Every row comes from one small tree of marks. Brackets hold a mark, then the marks that hang from it, in alphabetical order. Every link used is in the known rows. Which tree was each row made from?
Known rows
(pogit gilolum): [ 3.06 -1.52 -2.07 -1.82  1.88  0.29  0.00 -0.03  2.07 -0.29 -2.04  0.10
 -0.93  0.98  4.05 -2.02 -0.16 -0.73 -2.60  1.97 -1.31 -0.74  1.92 -1.43
 -2.84  0.42 -0.16]
(ramef pogit): [ 3.18  0.35 -2.71 -1.90  1.17  0.90 -0.03  0.28  1.90  2.46 -2.19 -0.11
 -0.04  0.28  4.00 -1.37 -1.15 -1.08 -2.45  2.20 -1.97 -0.30  0.13 -2.50
 -3.05  1.09 -1.76]
(vimo lusop): [ 2.21  0.39 -2.52 -0.09  0.83  0.94 -0.30  0.33  2.96  1.49 -3.37 -1.01
  0.54  1.89  3.31 -1.86 -0.65 -0.63 -1.57  1.18 -2.22 -0.68  1.73 -2.36
 -3.12  1.61 -0.61]
(savel (pogit sego)): [ 3.07  0.85 -2.93  1.16  1.35  0.13 -0.55 -0.67  2.63  0.47 -0.66  0.98
  0.66  0.42  3.24 -1.44 -0.22  0.61 -3.04  3.50 -2.91 -3.07  0.67 -2.33
 -2.18  2.13 -0.81]
(gilolum lusop): [ 1.68  0.67 -1.41 -1.87 -0.02  0.35 -0.58  0.91  3.09  1.55 -2.61 -0.35
  0.82  0.25  5.64 -3.22  0.78 -0.53 -1.46  1.84 -2.01 -0.72  1.91 -0.57
 -4.07  2.36 -1.77]
(muza (pogit sego)): [ 2.22  0.45 -3.48 -1.57  0.18 -0.01 -1.10 -0.03  2.74  1.27 -1.09 -0.94
 -1.12  0.47  3.62 -2.50 -1.26  1.30 -3.73  3.46 -1.65 -1.19  0.99 -1.44
 -2.27  2.24 -0.42]
(ramef (pogit (gilolum (lusop vimo)) savel)): [ 2.48 -0.73 -3.03 -1.19  2.48  1.56  0.55  0.31 -1.22  0.79 -2.58  1.38
 -0.39  1.57  4.20 -1.48 -0.09 -0.57 -2.86  3.16 -1.48  0.91  2.12 -3.68
 -1.21  1.49 -1.32]
(savel (pogit ramef)): [ 2.33  0.29 -2.80  0.78  3.27  1.21  0.12  0.63  2.88  0.52 -1.13 -0.27
  0.82  1.16  3.33 -0.11  0.03 -1.12 -1.72  1.83 -1.71 -3.19  1.28 -2.50
 -1.69  1.83 -0.89]
(lusop vimo): [ 3.33  1.02 -3.00 -0.64  0.83  1.84 -0.60  0.07  2.60 -0.59 -1.20  1.02
  1.10  0.13  3.27 -2.23 -0.43 -1.21 -1.24  1.76 -2.09 -0.97  1.45 -1.21
 -2.91  1.44 -0.30]
(savel (pogit gilolum)): [ 2.33 -1.54 -2.63  0.10  3.05  0.47  0.19 -0.75  1.93 -0.87 -1.91  0.58
  0.06  1.12  3.43 -1.36 -0.23 -0.22 -2.93  2.10 -1.97 -2.04  1.46 -2.01
 -1.99  0.64 -0.34]
(ramef (pogit savel sego)): [ 3.52  0.33 -3.14 -0.85  1.50  1.18 -0.52 -0.65  0.52  2.67 -1.60  0.16
 -1.47  1.33  3.89 -0.19 -0.73  0.45 -4.30  3.66 -1.91 -1.20 -0.03 -3.96
 -1.63  1.80 -1.37]
(gilolum (lusop sego vimo) (pogit savel)): [ 2.67  0.93 -1.60  0.65  0.19  2.83 -1.57 -1.09 -0.24  0.28 -0.92  0.75
  0.66  1.80  4.48 -0.78  0.49  0.23 -1.70  3.54 -2.99 -1.21  2.97 -1.32
 -2.69  3.67 -2.46]
(gilolum (lusop sego vimo) (pogit ramef)): [ 3.41  1.67 -1.64  0.53  0.60  1.48 -0.32  1.00  0.53  0.73 -0.11  0.80
  0.80  1.76  3.75 -0.14  0.57 -1.25  0.47  4.16 -2.56 -2.03  3.42 -1.69
 -2.64  3.89 -2.51]
(gilolum (lusop sego vimo) pogit): [ 3.05  1.53 -1.50  0.34 -0.83  1.43 -0.97 -0.10  0.66  0.21 -0.60  1.31
  1.36  0.87  4.10 -1.62  0.20 -0.27 -0.38  3.97 -3.45 -1.12  3.00 -0.71
 -3.61  3.59 -2.63]
(pogit gilolum sego): [ 3.98 -0.97 -2.33 -1.22  1.27 -0.66  0.14 -0.04  1.74 -0.03 -0.91  0.70
 -1.72  0.98  3.62 -1.77  0.03 -0.01 -3.37  3.83 -1.75 -1.80  1.77 -2.39
 -2.52  0.99  0.15]
(pogit savel (sego lusop)): [ 3.71  1.34 -2.40  0.05  0.96  1.29 -0.88  0.14  1.30  0.34 -1.57 -0.56
  0.13  0.87  4.27 -0.30  0.39 -0.62 -3.18  2.39 -1.65 -0.70  0.15 -2.30
 -1.50  1.64 -1.23]
(sego (lusop vimo)): [ 3.81  2.03 -2.83 -0.19  0.76  1.60 -0.34  1.19  1.77 -1.19 -1.58  0.58
  2.51 -0.34  3.29 -1.61 -0.60 -2.57 -0.45  1.34 -2.03  0.74  0.52 -1.12
 -2.03  0.97 -1.12]
(ramef (pogit (gilolum (lusop sego)) savel)): [ 2.38 -2.09 -1.28 -2.52  1.60  1.56  0.09  0.11 -1.97  2.45 -2.83  0.57
 -1.00  2.85  5.11 -0.17  0.06  0.32 -3.07  3.74 -1.95  1.33  2.77 -3.45
 -1.88  2.28 -2.23]
(lusop sego): [ 3.49 -0.22 -1.31 -2.03 -0.05  1.65 -1.18 -0.26  1.78  1.11 -1.34  0.09
  0.52  1.25  4.16 -0.91 -0.40 -0.38 -1.51  2.32 -2.64 -0.50  2.24 -0.87
 -3.42  2.23 -1.28]
(muza (pogit gilolum ramef savel)): [ 1.22 -2.55 -3.31 -1.95  4.02  1.80 -0.21  0.34  0.54  0.04 -2.12 -2.36
 -3.04  2.71  3.64  0.07 -0.67  0.07 -4.11  1.71  0.56 -1.15  2.16 -2.91
 -0.16  0.81  0.43]
(pogit savel): [ 2.18 -0.52 -2.16 -1.14  1.70  2.29 -1.23 -0.89  2.14  0.65 -2.22 -0.89
 -0.54  1.23  4.59 -1.12  0.13 -0.27 -3.45  0.94 -1.35 -1.31  1.17 -1.54
 -2.52  1.37 -0.78]
(pogit gilolum ramef): [ 3.41 -1.49 -2.30 -1.79  3.30  0.50  0.79  1.18  1.91 -0.05 -1.49 -0.41
 -1.52  1.69  3.56 -0.53  0.39 -1.50 -1.97  1.94 -0.39 -1.81  2.18 -2.58
 -1.97  0.51 -0.01]

Which tree is each row?
[ 3.54  0.25 -2.80 -0.21  2.46  1.52 -0.56  0.29  1.75  1.25 -0.65 -0.66
 -1.69  2.13  3.95  0.56  0.83 -0.18 -3.30  3.21 -1.02 -3.05  1.30 -3.43
 -1.20  2.29 -0.34] -> (pogit ramef savel sego)
[-0.15 -2.23 -2.42 -2.36  1.75  0.98 -0.74  0.02  0.63  0.48 -3.26 -1.72
 -1.72  2.03  5.22 -2.64 -0.20  1.30 -4.30  2.04 -0.35  0.37  2.64 -1.51
 -1.66  1.69 -0.66] -> (muza (pogit (gilolum lusop) savel))
[ 2.09 -1.45 -1.22 -0.23  2.40  0.46  0.58  1.18  0.01  0.57 -1.41  0.76
  0.56  2.78  4.25  0.15  1.00 -0.35 -0.93  3.77 -2.21 -1.38  3.74 -2.95
 -1.71  2.81 -1.68] -> (savel (pogit (gilolum (lusop sego)) ramef))
[ 3.25 -0.71 -1.57 -1.70  0.29  1.00 -0.18  0.72 -0.22 -0.49 -1.33  1.97
  0.96  1.80  4.17 -1.94  0.27 -0.42 -0.56  3.80 -2.77  0.84  3.98 -1.65
 -2.84  2.73 -0.91] -> (pogit (gilolum (lusop sego vimo)))
[ 2.59  1.34 -2.00  1.27  1.69  0.52 -0.30  0.35  1.29  1.89 -0.46 -0.85
 -1.80  2.04  5.04 -0.04  1.72  0.33 -3.11  4.20 -1.44 -4.16  1.97 -2.93
 -2.13  3.43 -2.21] -> (gilolum lusop (pogit ramef savel sego))
[ 2.89 -2.12 -2.72 -1.84  3.22  1.67  0.26 -0.56 -0.42  1.36 -2.74 -0.12
 -1.99  1.89  3.99 -0.23 -0.78 -0.49 -4.32  2.30 -0.99 -0.08  0.89 -3.77
 -1.27  0.19 -0.94] -> (ramef (pogit gilolum savel))
[ 1.54 -0.94 -1.99  0.17  3.40 -0.23  1.10  1.34  1.32  0.31 -1.85  0.24
  0.04  1.93  4.53 -1.02  1.17 -0.91 -1.55  2.89 -1.31 -2.32  2.53 -2.91
 -1.72  1.86 -1.15] -> (savel (pogit (gilolum lusop) ramef))
[ 2.39  0.47 -3.44 -1.27  1.45  0.10 -0.32  1.24  2.49  1.61 -0.62 -1.49
 -1.90  1.16  3.35 -0.90 -0.74  0.51 -3.10  3.49 -0.99 -2.19  1.43 -2.38
 -1.42  2.44 -0.15] -> (muza (pogit ramef sego))
[ 1.89  1.45 -2.41  1.23  1.04  2.11 -1.14 -0.91  1.13 -0.22 -1.47  0.31
  0.29  1.00  4.71 -1.95  0.68 -0.17 -2.34  2.66 -2.10 -2.00  1.98 -1.25
 -2.57  2.57 -2.08] -> (gilolum (lusop vimo) (pogit savel))
[ 0.83 -2.73 -3.17 -2.17  2.80  1.69 -0.92 -0.85  0.64 -0.27 -2.69 -1.95
 -2.55  2.01  3.91 -1.62 -0.99  0.95 -4.91  1.53 -0.29 -0.15  1.86 -1.73
 -1.09  0.60  0.18] -> (muza (pogit gilolum savel))
[ 2.05  0.08 -0.53 -0.17  0.00  2.17 -1.66 -0.99  0.46  1.58 -1.76 -0.58
 -0.22  2.14  5.46 -0.70  0.92  0.80 -2.55  3.12 -2.55 -1.47  2.64 -0.95
 -3.15  3.46 -3.00] -> (gilolum (lusop sego) (pogit savel))
[ 3.98  1.29 -2.36  0.40  2.20  1.33 -0.28  1.55  1.04  0.67 -0.97 -0.90
 -0.53  1.57  3.86  1.22  0.69 -1.36 -2.37  2.61 -0.80 -1.58  0.43 -3.15
 -0.60  1.89 -0.92] -> (pogit ramef savel (sego lusop))
[ 0.93 -1.59 -2.73 -1.65  1.30 -0.13 -0.62  0.01  0.36  0.89 -2.32 -1.05
 -2.39  2.05  4.93 -2.54  0.16  2.05 -4.95  3.99 -0.94 -0.54  2.55 -2.36
 -1.30  2.30 -0.32] -> (muza (pogit (gilolum lusop) savel sego))
[ 2.83 -1.16 -3.62 -1.66  2.59 -0.46  0.51  1.20  1.32  0.51 -0.74 -1.02
 -3.00  1.84  2.97 -0.80 -0.60  0.45 -3.44  4.05 -0.32 -1.75  2.11 -3.22
 -0.85  1.54  0.55] -> (muza (pogit gilolum ramef sego))
[ 5.18  0.89 -3.26  0.27  1.22  0.03  0.54  1.18  0.40 -1.79 -0.54  1.77
  0.59  0.42  2.59 -1.25 -0.27 -1.65 -1.62  3.63 -1.92  0.10  1.14 -2.47
 -1.11  0.85 -0.34] -> (pogit gilolum (sego (lusop vimo)))
[ 3.21  2.02 -1.89  0.86  0.64 -0.90  0.06  1.31  2.35  1.84 -0.25 -0.33
 -1.19  1.10  4.64 -1.09  1.45 -0.15 -1.87  4.68 -1.88 -3.93  1.86 -2.36
 -2.93  3.23 -2.39] -> (gilolum lusop (pogit ramef sego))
[ 2.72  1.50 -3.20 -0.97 -0.14 -0.07 -0.66  1.24  1.92  0.75 -1.35 -1.46
 -0.04  0.01  3.61 -1.74 -1.42  0.00 -2.86  2.82 -1.50  0.32  0.30 -1.22
 -1.44  1.73 -1.10] -> (muza (pogit (sego lusop)))
[ 2.46 -0.77 -3.21 -0.83  1.85  0.61 -0.54  0.27 -0.24 -0.52 -1.93 -1.41
 -1.75  1.56  3.61 -0.67 -1.02  0.56 -4.80  2.94 -0.48  0.45  0.83 -2.46
  0.14  0.86 -0.34] -> (muza (pogit gilolum savel (sego lusop)))
[ 2.83 -2.18 -2.36 -1.30  4.11  1.73  0.31  0.33  0.81 -0.15 -1.79 -0.97
 -2.26  2.82  3.89  0.63  0.88 -1.07 -3.27  1.73 -0.03 -1.89  2.24 -3.14
 -1.01  0.72  0.15] -> (pogit gilolum ramef savel)
[ 3.81  2.77 -2.88  1.79  0.74 -0.20  0.16  1.35  1.63  0.60  0.48  1.05
 -0.24  0.82  3.62 -1.09  1.18 -0.76 -0.93  4.99 -2.16 -3.73  2.17 -2.68
 -2.26  3.49 -1.79] -> (gilolum (lusop vimo) (pogit ramef sego))
[ 4.29 -0.73 -2.73 -0.93  2.53 -0.47  0.85  1.21  1.59  0.30 -0.42  0.17
 -2.11  1.70  3.17 -0.23  0.63 -0.73 -2.51  4.01 -0.84 -2.80  1.89 -3.45
 -1.62  1.24  0.17] -> (pogit gilolum ramef sego)
[ 3.30  0.90 -3.15  1.46  2.68  0.18  0.11  0.47  2.52  0.81 -0.24  0.48
 -0.01  1.21  2.97  0.19  0.44 -0.09 -2.14  3.73 -2.12 -4.09  1.01 -3.48
 -1.38  2.45 -0.77] -> (savel (pogit ramef sego))
[ 3.46  2.67 -2.69  1.42 -0.56 -0.22 -0.57  0.06  1.77  0.25 -0.10  1.60
  0.35  0.13  4.05 -2.65  0.64  0.14 -1.71  4.93 -3.15 -2.83  1.98 -1.69
 -3.13  3.22 -1.96] -> (gilolum (lusop vimo) (pogit sego))
[ 4.31 -0.37 -2.87 -0.56  2.51  0.43  0.69  0.59 -1.33  1.05 -1.93  0.25
 -1.33  1.56  3.55  0.63 -0.57 -0.99 -3.97  3.63 -1.30  0.75 -0.04 -4.43
 -0.02  0.50 -1.52] -> (ramef (pogit gilolum savel (sego lusop)))
[ 0.46 -2.68 -1.71 -2.81  0.90  1.53 -1.15 -0.16 -0.88  0.97 -2.89 -1.26
 -1.39  3.01  5.13 -1.42 -0.32  1.71 -3.66  3.04 -1.40  1.29  3.71 -1.41
 -1.69  2.62 -1.00] -> (muza (pogit (gilolum (lusop sego)) savel))
[ 2.66 -1.54 -2.73  0.45  4.43  0.52  0.95  0.51  1.58 -0.68 -1.30  0.05
 -0.48  1.86  2.99  0.14  0.33 -1.06 -2.14  2.29 -1.10 -2.98  1.96 -3.02
 -1.01  0.85 -0.28] -> (savel (pogit gilolum ramef))
[ 2.18  0.31 -0.78  0.20  1.25  1.98 -0.93  0.24  0.30  1.87 -1.24 -1.17
 -0.96  2.83  5.15  1.00  1.26 -0.14 -1.88  3.40 -1.85 -2.46  2.95 -2.15
 -2.33  3.64 -2.94] -> (gilolum (lusop sego) (pogit ramef savel))
[ 2.30 -1.96 -3.65 -1.16  3.46  0.84 -0.07  0.27  0.28  0.45 -1.05 -1.63
 -3.77  2.72  3.19  0.28 -0.31  1.04 -4.93  3.55  0.17 -2.07  1.99 -3.71
  0.23  1.57  0.66] -> (muza (pogit gilolum ramef savel sego))
[ 1.76 -1.93 -3.22 -2.28  3.12  0.39  0.29  1.33  1.63  0.14 -1.79 -1.85
 -2.33  1.67  3.16 -0.97 -0.90 -0.48 -2.96  2.10  0.17 -1.00  2.30 -2.28
 -1.16  0.73  0.21] -> (muza (pogit gilolum ramef))
[ 3.07  1.62 -3.44 -0.76  1.08  0.04 -0.11  2.43  1.87  1.17 -0.88 -1.73
 -0.49  0.79  3.25 -0.26 -0.65 -0.92 -2.15  3.11 -0.73 -0.60  0.62 -2.34
 -0.61  1.93 -1.04] -> (muza (pogit ramef (sego lusop)))
[ 3.02  1.09 -1.57 -1.40 -0.77  1.70 -0.87  0.84  0.90  0.68 -1.27  1.59
  2.07  1.08  4.37 -2.14  0.23 -0.40  0.05  3.32 -3.41  0.45  3.28 -0.96
 -3.40  3.60 -1.60] -> (gilolum (lusop sego vimo))
[ 3.91  1.45 -2.82 -0.08  1.37  1.22 -0.17  0.59 -0.20  2.14 -1.79 -0.23
 -0.14  0.73  3.97  0.43 -0.65 -0.84 -3.61  3.18 -1.75  0.38 -0.86 -3.73
 -0.79  1.40 -2.20] -> (ramef (pogit savel (sego lusop)))
[ 3.75  0.98 -2.66  1.50  2.65  1.24 -0.73 -0.56  1.58  0.91  0.02 -0.86
 -2.41  2.00  3.60  1.14  0.84 -0.11 -3.65  3.86 -1.19 -4.71  1.15 -3.20
 -1.41  2.19 -1.39] -> (gilolum (pogit ramef savel sego))
[ 1.98 -0.18 -3.63 -0.84  2.35  1.39 -0.97  0.26  1.53  1.45 -0.93 -1.99
 -2.43  2.09  3.47  0.07 -0.41  1.06 -4.12  3.17 -0.41 -2.37  1.29 -3.03
 -0.65  2.57 -0.02] -> (muza (pogit ramef savel sego))
[ 2.99 -0.20 -2.39 -1.19  2.34  0.48  1.09  2.16  0.96 -0.43 -1.29  1.06
  0.04  1.59  3.97 -1.57  1.14 -1.70 -0.46  2.95 -0.93 -1.01  3.32 -2.75
 -2.00  1.99 -0.38] -> (pogit (gilolum (lusop vimo)) ramef)
[ 4.10  2.06 -2.26  1.98  2.24  1.16 -0.40  0.57  0.81  0.31 -0.29 -1.30
 -1.20  1.58  3.68  1.76  0.77 -1.30 -2.90  3.25 -1.05 -3.15  0.29 -3.04
 -0.52  1.80 -2.13] -> (gilolum (pogit ramef savel (sego lusop)))
[ 4.65  2.63 -2.19  1.62  1.36 -0.14  0.30  1.50  1.97  0.41  0.03 -0.78
 -0.62  0.50  3.32  0.65  0.48 -1.95 -1.66  3.72 -1.42 -2.99  0.21 -2.48
 -1.46  1.66 -2.27] -> (gilolum (pogit ramef (sego lusop)))
[ 3.31 -0.88 -3.01  0.86  2.43 -0.61  0.27 -0.72  1.53 -0.46 -0.76  1.37
 -0.54  1.13  2.93 -1.46 -0.20  0.59 -3.57  3.98 -2.45 -2.91  1.38 -2.92
 -1.54  1.27 -0.15] -> (savel (pogit gilolum sego))
[ 0.34 -1.48 -2.35 -2.86  0.78 -0.19 -0.13  0.93  1.61  0.69 -2.92 -1.23
 -1.04  1.03  4.93 -3.68 -0.42  0.72 -3.02  2.51 -1.01  0.66  2.72 -0.91
 -2.67  1.38 -0.67] -> (muza (pogit (gilolum lusop)))
[ 3.34  0.83 -2.54  1.32  1.25  1.21 -1.45 -1.73  1.63  0.69 -0.51 -0.42
 -1.89  1.23  4.00 -0.53  0.20  0.93 -4.42  3.52 -1.94 -3.75  0.74 -2.23
 -2.15  2.10 -1.56] -> (gilolum (pogit savel sego))
[ 3.56  2.53 -4.36  0.03  1.36  0.70  0.10  2.33  1.10 -0.38 -0.12 -0.48
  0.29  0.48  2.30 -0.48 -1.12 -1.12 -1.29  3.45 -0.86 -0.36  0.84 -2.66
  0.08  2.18 -0.44] -> (muza (pogit ramef (sego (lusop vimo))))
[ 3.51 -1.50 -2.49 -0.69  2.24  0.74 -0.51 -0.91  0.71 -0.15 -1.38  0.22
 -2.24  2.01  3.98 -0.82  0.37  0.65 -4.58  3.40 -1.34 -1.83  1.77 -3.11
 -1.57  1.18  0.26] -> (pogit gilolum savel sego)
[ 4.21 -0.44 -2.31  0.00  3.29  0.76  0.61  1.56 -0.14 -0.40 -1.10 -0.64
 -1.74  2.32  3.71  1.30  0.88 -1.53 -3.00  3.08 -0.34 -1.28  1.18 -3.82
 -0.02  0.98 -0.42] -> (pogit gilolum ramef savel (sego lusop))
[ 1.36  0.61 -1.53  0.33  0.89  1.39 -1.26 -0.85  2.00  1.20 -2.20 -1.11
 -0.47  1.24  5.74 -1.84  0.96  0.24 -3.16  2.16 -1.96 -2.35  1.67 -0.99
 -3.13  2.40 -2.61] -> (gilolum lusop (pogit savel))
[ 5.17  2.82 -3.42  0.75  1.45  0.80  0.52  2.41  1.32 -0.51  0.14  0.76
  1.15  0.53  2.62  0.09  0.24 -2.57 -0.31  3.34 -1.62 -1.04  0.75 -3.04
 -0.91  1.99 -0.61] -> (pogit ramef (sego (lusop vimo)))
[ 1.90 -1.94 -3.57 -1.47  2.16  0.75 -0.85 -0.91  0.41  0.11 -1.67 -1.01
 -3.20  1.97  3.57 -1.29 -0.72  1.89 -5.49  3.24 -0.73 -1.01  1.68 -2.60
 -0.59  1.33  0.48] -> (muza (pogit gilolum savel sego))
[ 3.92 -0.44 -2.25 -0.22  2.13  0.74 -0.09  0.18  0.10 -0.64 -1.63 -0.32
 -0.95  1.59  3.89 -0.21  0.19 -0.73 -3.71  2.91 -1.14 -0.37  0.84 -2.79
 -0.82  0.68 -0.49] -> (pogit gilolum savel (sego lusop))
[ 3.82  2.09 -2.68  2.07  2.43  0.14  0.37  1.74  1.88  0.24 -0.51  0.09
  1.29  0.72  3.00  0.72  0.25 -1.52 -1.49  3.30 -1.91 -2.44  0.20 -3.29
 -0.49  1.96 -1.56] -> (savel (pogit ramef (sego lusop)))
[ 2.21 -0.25 -2.31  0.69  1.55 -1.30  0.31  0.13  1.30  0.12 -1.52  1.45
  0.21  1.22  4.29 -2.25  0.88  0.79 -2.90  4.50 -2.72 -2.19  2.25 -2.67
 -2.15  2.31 -1.12] -> (savel (pogit (gilolum lusop) sego))
[ 3.84  0.44 -3.45 -0.84  0.90 -0.69  1.29  1.07 -0.49  1.30 -1.14  2.63
 -0.31  0.80  3.62 -2.29 -0.23 -0.20 -2.10  5.56 -2.52  0.10  1.96 -4.14
 -1.77  2.18 -1.17] -> (ramef (pogit (gilolum (lusop vimo)) sego))
